Every row comes from one small tree of marks. Brackets hold a mark, then the marks that hang from it, in alphabetical order. Every link used is in the known rows. Which tree was each row made from?
Known rows
(geke (fali (kova ripi))): 41.8, 31.9, 11.0, -5.7, 24.5, -18.9, 5.3, -13.6, -9.7, 28.3, 1.8, 13.6, 10.1, 83.3, 5.5, 5.3, -20.1, 26.8, -3.0, -18.3, -20.0
(kalim (geke (fali kova))): 22.7, 4.9, 19.9, -7.2, 35.6, 15.1, 5.9, -22.3, -2.1, -3.2, 17.9, 18.6, 6.5, 64.4, 1.0, 12.1, -30.8, 27.8, 16.9, -14.8, -31.6
(moru (ziga doduno)): -6.2, -2.7, 28.5, 17.9, 6.2, 52.2, -6.2, -5.4, 2.6, 12.6, -8.8, -11.6, -13.6, -55.1, 9.4, 29.7, -23.2, -5.6, -8.9, -30.2, -10.2
(dasar nidi): -4.3, -5.1, 9.5, -9.0, 17.1, 16.3, -3.7, 15.2, -3.6, 11.4, 7.1, 1.9, 9.5, -1.6, -9.7, -26.7, 0.8, 3.9, 4.6, 13.2, 6.9
(kova fali (ripi (doduno (dasar nidi) lupo))): 13.6, 40.1, -18.3, 10.0, 48.2, 14.8, -19.2, 38.5, -25.3, 27.3, 1.5, 25.0, 29.9, 86.4, 2.1, -12.9, -16.4, -55.0, 0.1, -31.1, -24.3
(kalim (geke (fali (kova ripi)))): 40.0, 21.7, 22.7, -0.2, 39.3, 11.4, 3.9, -22.7, -6.7, 16.8, 7.3, 17.5, 8.8, 88.0, 8.3, -13.7, -37.4, 21.3, 15.5, -36.2, -28.1
(doduno (dasar nidi) (fali kova) lupo vabe): 6.7, -35.9, -8.4, -24.4, 28.4, 18.4, 7.3, 40.8, -10.2, -3.4, 30.0, 12.1, 24.6, 15.0, -13.2, 20.0, -18.6, -17.4, -10.4, -0.6, -19.8
(ripi (doduno dasar vabe)): 4.7, -17.0, -24.1, -3.5, -3.9, 16.0, -7.7, 11.4, 5.7, -5.7, -18.8, 36.9, 14.1, -13.2, -7.3, 28.9, 0.4, -24.4, -13.5, -8.8, -25.4
(ziga (doduno dasar)): -7.1, -3.9, 11.4, 9.9, 17.9, 20.0, -12.6, -24.6, 9.1, 35.7, -16.3, 0.4, -17.8, -57.9, 3.2, 23.3, -38.9, -2.3, -0.5, -3.1, -25.2
(nidi dasar): -2.5, -21.0, -4.8, -5.4, 12.1, -6.9, -1.0, 6.0, 5.1, -10.2, 21.6, 1.0, -2.3, 0.6, -9.5, 15.8, -7.9, -5.9, 14.1, -17.7, -4.7
(kalim (geke fali)): -4.1, -11.9, 10.3, -7.9, 25.3, 19.8, 1.8, -22.3, -8.4, -9.2, -2.8, 4.7, 6.7, 62.5, 3.7, 22.2, -3.5, 24.5, 8.4, -23.1, -16.0
(doduno lupo): -10.9, -22.2, -4.4, -3.8, 14.5, 10.1, -0.7, 19.7, -6.4, -15.1, 9.6, -17.7, 5.7, 1.3, 2.6, 2.6, -17.1, -25.4, -20.2, -13.9, -1.6
(fali kova): 27.3, 18.8, 10.8, 2.4, 11.2, -2.2, 2.4, 0.3, 6.8, 5.3, 21.2, 14.3, 0.4, 1.0, -2.9, -10.6, -28.0, 2.8, 8.1, 8.0, -16.2
(kova fali): -2.9, 31.0, 0.0, 9.2, 2.2, -10.7, -2.2, 9.1, -13.4, 3.1, 8.7, 11.2, 7.7, 68.8, 7.5, 5.0, 38.0, -7.9, 13.0, -6.4, -6.4
(ripi (doduno dasar fali lupo)): 5.2, -13.3, -45.2, -5.8, 18.6, 3.5, 5.5, 21.4, -13.2, -14.1, 0.7, 16.8, 20.6, 22.4, 0.0, 64.5, -21.8, -34.1, -10.3, -23.4, -27.5
(geke (fali kova)): 26.0, 17.3, 9.8, -10.4, 17.6, -14.0, 6.5, -13.3, -5.9, 8.4, 11.6, 13.9, 7.6, 58.6, -1.7, 30.3, -10.4, 32.3, -1.9, 3.7, -24.5
(doduno (dasar nidi) fali lupo vabe): -22.0, -53.4, -18.8, -26.5, 17.2, 21.3, 4.8, 41.9, -16.5, -10.5, 9.7, -3.1, 24.8, 13.2, -11.4, 32.6, 10.8, -21.6, -18.6, -7.5, -5.2
(fali (kova (ripi (doduno dasar lupo)))): 47.7, 28.3, -18.1, 12.6, 37.3, 5.7, -10.0, 11.2, -1.1, 19.0, 5.6, 25.9, 14.3, 22.4, 2.4, -4.9, -82.6, -48.1, -9.7, -28.1, -42.5
(kova fali ripi): 14.5, 49.6, 3.2, 15.8, 8.2, -13.0, -2.1, 9.7, -17.3, 22.7, -2.0, 10.0, 9.0, 90.6, 12.8, -17.2, 30.1, -12.9, 13.4, -27.4, -3.1
(moru (ziga (doduno dasar fali vabe))): -13.9, -29.8, 1.8, 3.6, -8.8, 47.7, 3.2, 0.2, -1.1, 7.7, -17.5, 2.1, -5.0, -40.4, 4.5, 82.2, 2.4, -4.5, -10.8, -36.7, -19.8
(ripi (doduno (dasar nidi) fali lupo vabe)): -7.6, -56.6, -32.5, -23.5, 26.1, 29.8, 5.6, 54.9, -16.4, -19.0, 5.3, 25.8, 38.3, 11.9, -11.3, 42.8, 8.8, -34.1, -22.3, -17.3, -19.1
(kova (ripi (doduno lupo))): 16.8, -6.1, -14.3, 4.5, 26.6, 15.3, -3.3, 33.5, -10.8, -4.3, -4.3, 8.3, 22.5, 26.2, 8.4, -8.3, -26.2, -46.4, -25.4, -43.7, -12.3

Write each row's tree
44.8, 27.3, -0.9, 0.1, 12.7, -18.8, 18.7, 7.8, -9.2, 17.5, 15.3, 17.4, 12.4, 53.2, 6.9, 0.7, -8.8, 6.0, 14.2, -20.6, -10.3
(doduno (fali (kova ripi)))
56.5, 32.5, -1.4, 10.3, 23.2, 0.3, 0.5, 14.8, 1.5, 16.8, 5.1, 40.1, 16.6, 27.9, 3.9, -22.9, -36.8, -15.7, 3.9, -21.6, -26.2
(fali (kova (ripi doduno)))
-6.2, -14.1, 13.5, 8.2, 3.0, 41.3, 10.3, 3.0, -8.3, 5.3, -2.7, -6.9, -4.9, -26.6, 11.1, 65.6, 0.6, 6.3, -1.8, -38.7, -7.5
(moru (ziga (doduno fali)))
34.0, 23.1, -39.0, 4.4, 11.3, -11.6, 6.4, 1.9, -11.3, 20.3, -19.7, 34.5, 16.8, 45.1, 3.4, 39.6, -11.3, -17.1, 10.5, -29.8, -21.5
(kova (ripi (doduno dasar fali)))
-0.3, -52.9, 22.0, -2.2, 15.3, 58.7, 14.3, 41.2, -7.1, -20.4, 22.5, -6.1, 11.0, -29.2, 9.8, 60.2, -14.8, -19.0, -28.1, -50.5, -23.6
(moru (ziga (doduno (fali kova) lupo vabe)))
7.2, 10.5, -26.2, 9.5, 17.2, 10.7, -11.1, 38.9, -18.7, 1.9, -10.4, 29.8, 29.2, 79.6, 9.1, 13.8, 12.0, -62.6, -21.4, -49.6, -30.9
(kova fali (ripi (doduno dasar lupo vabe)))
30.7, -17.1, -16.9, -18.0, 21.0, 16.4, 7.0, 36.7, -3.8, 3.0, 16.3, 57.8, 32.5, 13.5, -17.5, 30.7, -2.8, -4.7, 6.4, 4.4, -31.9
(ripi (doduno (dasar nidi) (fali kova) vabe))
36.4, -3.2, -16.3, 1.7, 25.5, 17.8, -6.2, 29.8, 0.6, 3.7, 2.0, 32.0, 22.7, 10.9, 1.0, -2.4, -53.4, -53.3, -26.2, -34.3, -38.9
(fali (kova (ripi (doduno dasar lupo vabe))))
-11.2, -47.7, -20.3, -14.0, 30.4, 40.3, -11.9, 45.6, -4.7, -10.7, -1.0, 21.6, 30.1, -14.0, -13.0, 6.1, -17.2, -45.2, -29.6, -9.4, -20.7
(ripi (doduno (dasar nidi) lupo vabe))
12.9, 1.5, 6.8, 12.4, 29.6, 41.3, 1.1, 1.5, -5.4, 14.0, 16.7, -9.3, -6.9, -29.6, 7.2, 73.6, -73.3, -22.6, -5.4, -35.4, -38.5
(moru (ziga (doduno dasar (fali kova) lupo)))
25.0, -9.7, -16.5, -9.2, 13.7, -2.1, 11.6, 26.2, -10.3, 4.6, 10.9, 7.5, 18.9, 41.4, 2.7, 20.3, -26.7, -28.9, -16.4, -34.1, -22.9
(doduno dasar (fali (kova ripi)) lupo vabe)
42.1, 24.9, -9.0, 3.5, 55.9, 20.1, -13.8, 28.4, -6.8, 30.4, 13.1, 28.1, 23.0, 19.5, -7.4, -31.7, -81.2, -43.2, -5.6, -15.0, -34.6
(fali (kova (ripi (doduno (dasar nidi) lupo))))
-16.1, -19.3, 16.9, 12.6, -4.5, 59.4, -13.7, -8.4, 8.1, 15.9, -22.7, -2.4, -13.3, -71.6, 2.9, 45.2, -24.3, -14.5, -17.7, -29.0, -20.9
(moru (ziga (doduno dasar vabe)))
23.7, -28.6, -2.9, -13.9, 12.6, 3.6, 19.5, 46.8, -14.2, -13.5, 21.7, 5.3, 27.3, 46.6, 6.7, 7.2, 3.2, -21.5, -23.3, -40.9, -9.9
(doduno (fali (kova ripi)) lupo vabe)
22.5, -31.7, -31.6, -12.4, 17.7, 10.4, 10.8, 39.0, -4.8, -24.4, 16.5, 37.6, 29.3, 16.7, -4.6, 58.4, -20.6, -35.5, -18.2, -22.7, -41.6
(ripi (doduno dasar (fali kova) lupo vabe))
47.2, 12.2, -13.1, -7.8, 19.9, -4.0, -3.2, -3.0, -3.0, 23.4, -16.3, 50.3, 24.3, 66.3, -1.8, 33.4, -19.9, 3.2, -16.4, -26.6, -45.8
(geke (fali (kova (ripi (doduno dasar vabe)))))
32.1, 17.6, -7.6, -8.1, 44.9, 1.8, 3.4, 23.0, -18.1, 31.6, 22.7, 4.8, 18.8, 47.6, -4.7, -5.0, -54.9, -19.4, 5.5, -14.5, -18.7
(doduno (dasar nidi) (fali (kova ripi)) lupo)
18.9, -14.4, -29.0, -4.7, 22.3, 3.1, 14.5, 42.2, -22.3, -11.9, 0.0, 13.5, 31.5, 54.0, 11.3, 27.3, 2.0, -33.8, -20.3, -51.5, -11.8
(kova (ripi (doduno fali lupo)))
18.7, 31.6, -22.2, 13.3, 4.0, 1.6, -10.2, 20.3, -10.3, 16.9, -18.5, 46.8, 22.6, 75.6, 7.3, 10.3, 29.0, -37.6, 0.2, -35.1, -28.2
(kova fali (ripi (doduno dasar vabe)))
43.4, 7.2, -4.8, -6.9, 46.2, -1.6, 3.4, 19.5, -17.3, 4.5, 6.6, 24.4, 30.2, 84.9, 8.0, 20.9, -35.9, -11.8, -28.0, -40.4, -37.4
(geke (fali (kova (ripi (doduno lupo)))))
17.4, 12.9, -8.1, 8.8, 1.5, 5.9, 0.1, 41.8, -15.9, -0.4, -8.7, 44.7, 31.7, 79.6, 10.9, -3.6, 58.2, -30.1, -7.5, -42.4, -14.7
(kova fali (ripi (doduno vabe)))
55.0, 27.0, -1.0, -2.6, 33.5, -11.4, 4.0, 0.7, -9.8, 20.1, -2.7, 41.5, 24.4, 82.8, 4.2, 18.2, -19.2, 12.9, -7.0, -27.1, -34.8
(geke (fali (kova (ripi doduno))))
30.0, -3.7, -23.5, -10.7, 48.5, 14.4, 4.3, 37.4, -13.3, 2.9, 29.5, 32.6, 29.4, 28.1, -11.6, 31.0, -48.9, -27.3, 2.5, -2.6, -35.4
(ripi (doduno (dasar nidi) (fali kova) lupo))
6.4, -8.4, -12.3, 3.7, 16.2, 15.8, -1.0, 61.1, -21.5, -15.4, 0.9, 26.0, 38.3, 85.3, 13.1, -1.4, 42.6, -55.4, -27.7, -56.0, -17.7
(kova fali (ripi (doduno lupo vabe)))
46.3, -5.5, 1.0, -12.8, 19.7, 1.1, 7.5, 19.3, -7.2, 3.7, -5.5, 48.4, 32.2, 76.2, 2.7, 18.9, 9.2, 10.7, -23.0, -34.5, -33.7
(geke (fali (kova (ripi (doduno vabe)))))
22.0, 3.5, -43.1, -0.2, 25.7, -3.1, 4.4, 22.2, -17.4, 5.5, -10.1, 16.0, 22.5, 47.4, 7.2, 41.2, -30.0, -41.8, -11.8, -44.7, -23.6
(kova (ripi (doduno dasar fali lupo)))
38.0, 9.7, -12.8, -6.7, 1.4, -11.6, 12.5, 5.4, -2.9, 21.2, 1.7, 27.7, 11.6, 39.5, -0.2, 18.2, -11.2, -3.1, 5.3, -20.1, -22.0
(doduno dasar (fali (kova ripi)) vabe)
2.3, -33.7, -28.1, -19.4, 11.1, 20.2, 5.9, 36.8, -8.7, -3.9, -4.7, 44.3, 32.2, 10.4, -15.1, 41.3, 24.2, -8.6, -1.3, -3.2, -17.2
(ripi (doduno (dasar nidi) fali vabe))
42.4, -15.8, 12.0, -6.5, 36.5, 31.1, 5.9, 9.9, -4.0, -7.3, -1.6, 53.4, 32.0, 81.8, 5.8, 0.3, -8.3, 5.6, -5.5, -52.3, -41.2
(kalim (geke (fali (kova (ripi (doduno vabe))))))
20.4, -29.9, -21.2, -10.0, -2.1, 4.8, 20.3, 41.1, -12.5, -11.2, -13.6, 38.1, 33.5, 41.9, 5.9, 25.8, 47.6, -12.5, -15.0, -44.7, -6.6
(kova (ripi (doduno fali vabe)))
